In the rows, zero is written as 128.
Known rows, with every step that occurs
m, k: [113 167 132 111 192 143  96 161 102 135 123 140 135  91  71 156 169 165
 115 115 168]
m, x, b, r, p: [111 101 145 121  76 130 163 105 107 131 118 143 129 150 189 141  89 123
 153 132 119]
m, x, b: [132 156 141 124 158 189 120 148  93 135 100 143 124 103 142 119 131 113
 112 124 134]
m, k, p, x: [147 170 151 138 185 132 149 136 164 132 113 118 102  82  97  84 148 110
 132 111 175]
m, k, p: [127 148 177 120 190 125 138 128 131 120 110 116  98 106  74 123 145 142
 152 133 195]
r, b, x, p, z: [109 126  82 131 111 151 181 143 108  97 160 108 190 119 161 177 174 132
 177 145  89]
x, p, k, m: [148 102 109 117 153 101 106 109 127 122 128 119 134 132 107 149 190 109
  99 157 110]
k, m, x, b, r, p, z: [225 115 101 136  71 146 167 123 144 111 124 111 126 157 206 104  59 109
 170 119  97]
m, k, p, x, b: [147 177 158 173 181 172 157 130 136 122  93 109 109  95 115  80 129  73
 151 117 148]
z, p, k, m, x, b, r: [180 137 137 129 108 121 103  92 129 138 152  89  84 150 168  91  91  93
  55 132 102]
r, b, x, p: [ 89  91 142 102 108 113 186  99 100 108 143 119 176 136 140 194 177 133
 174 167 115]
m, k, p, z: [150 176 119 148 189 164 129 175 136 111 127 107 115  85  99 108 144 146
 157 113 165]
b, x, p, k: [ 51 118  82 113 133  84 134 129 134 112  96 132 186 119 123 178 150 131
 106 143  99]
k, m: [190 104 153  92 149 100 101 135 136 128 116 150 104 151  70 120 123 169
 129 146 172]
p, k, m, x: [212 171  83  95 167 135 125 126 136 127 107 131 121  85 130  90 137 120
  58 106 120]
b, r: [ 88 109 144 104 111  98  61 132 123 155 149 149 110 157  89 156 100 183
 116 106 166]
z, p, k, m, x: [195 146 133 100 157 103 120 128 148 138 153 119  91  97 128  84 153 123
  37 152 123]
k, m, x, b, r: [205 129 155 100 110 141 122  83 128 140 102 102  93 165 166 106  59 102
 119 110 139]

Rows
[ 72 124  79 125 121 125 175 107  92  97 148 112 195 109 145 182 191 119
 124 144  77] : r, b, x, p, k
[102 133 128 158 100 145  79 132 132 154 129 136 121 148 134 114  87 113
 113  89 122] : p, x, b, r
[212 176  88 129 161 173 129 127 107 117  88 117 122  97 149  84 122  84
  75 110 101] : p, k, m, x, b
[113 150 128 162 147 166 100 164 122 144 112 159 131 111 106 103 130 111
 117 114 118] : p, x, b
[114 116 169 164  96 131 118 101 158 141 115 113  81 161 138  79  63  92
 154 106 142] : k, p, x, b, r
[104  80 124 131  67  71 133 124 165 145 151 167 136 149 133 133 105 152
 141 112 124] : b, r, p, x
[102 114 166 132 136  98  94 161 159 159 175 158  99 114  85 102 165 150
  77 157 144] : z, p, x
[ 79  62 144 109  73  70 120 119 130 137 147 167 125 173 114 169 104 190
 164 140 145] : b, r, p
[ 84 107 172 162  87 114  77 131 145 163 175 130  93 165 128 111 108 121
  97 135 121] : z, p, x, b, r
[129 166 162 170 135 150 129 100 150 138 113  85  96 134 139  93  84  77
 152  91 147] : m, k, p, x, b, r
[164 106  89 110 114  98 188  80 118  81 135  93 177 132 148 158 167 105
 137 155  83] : r, b, x, p, k, m
[ 80 119  92 116 127 116 137 161 155 113 110 128 182 124 137 173 129 151
 161 148 110] : b, x, p, z
[ 91 154  86 115 169 148 137 126 108 141 132 122 148  75 160 149 219  91
  66 136  97] : m, x, p, k
[132 138 132 144 156 148 109 173 144 125 133 136 100 122  92  98 117 163
 162 129 159] : k, p, z
[111 127 126  95 111 121 160 131 103 107 137 144 164 120 109 153 122 173
 154 128 136] : r, b, x
[ 82  69 152 143  72 106 117 118 103 128 131 157 128 188 135 163  86 158
 180 144 124] : x, b, r, p
[105  99  97 168  76 141 115 163 109 120 147 146 149 168 156 152  83 156
 182 120  96] : x, b, r, p, z
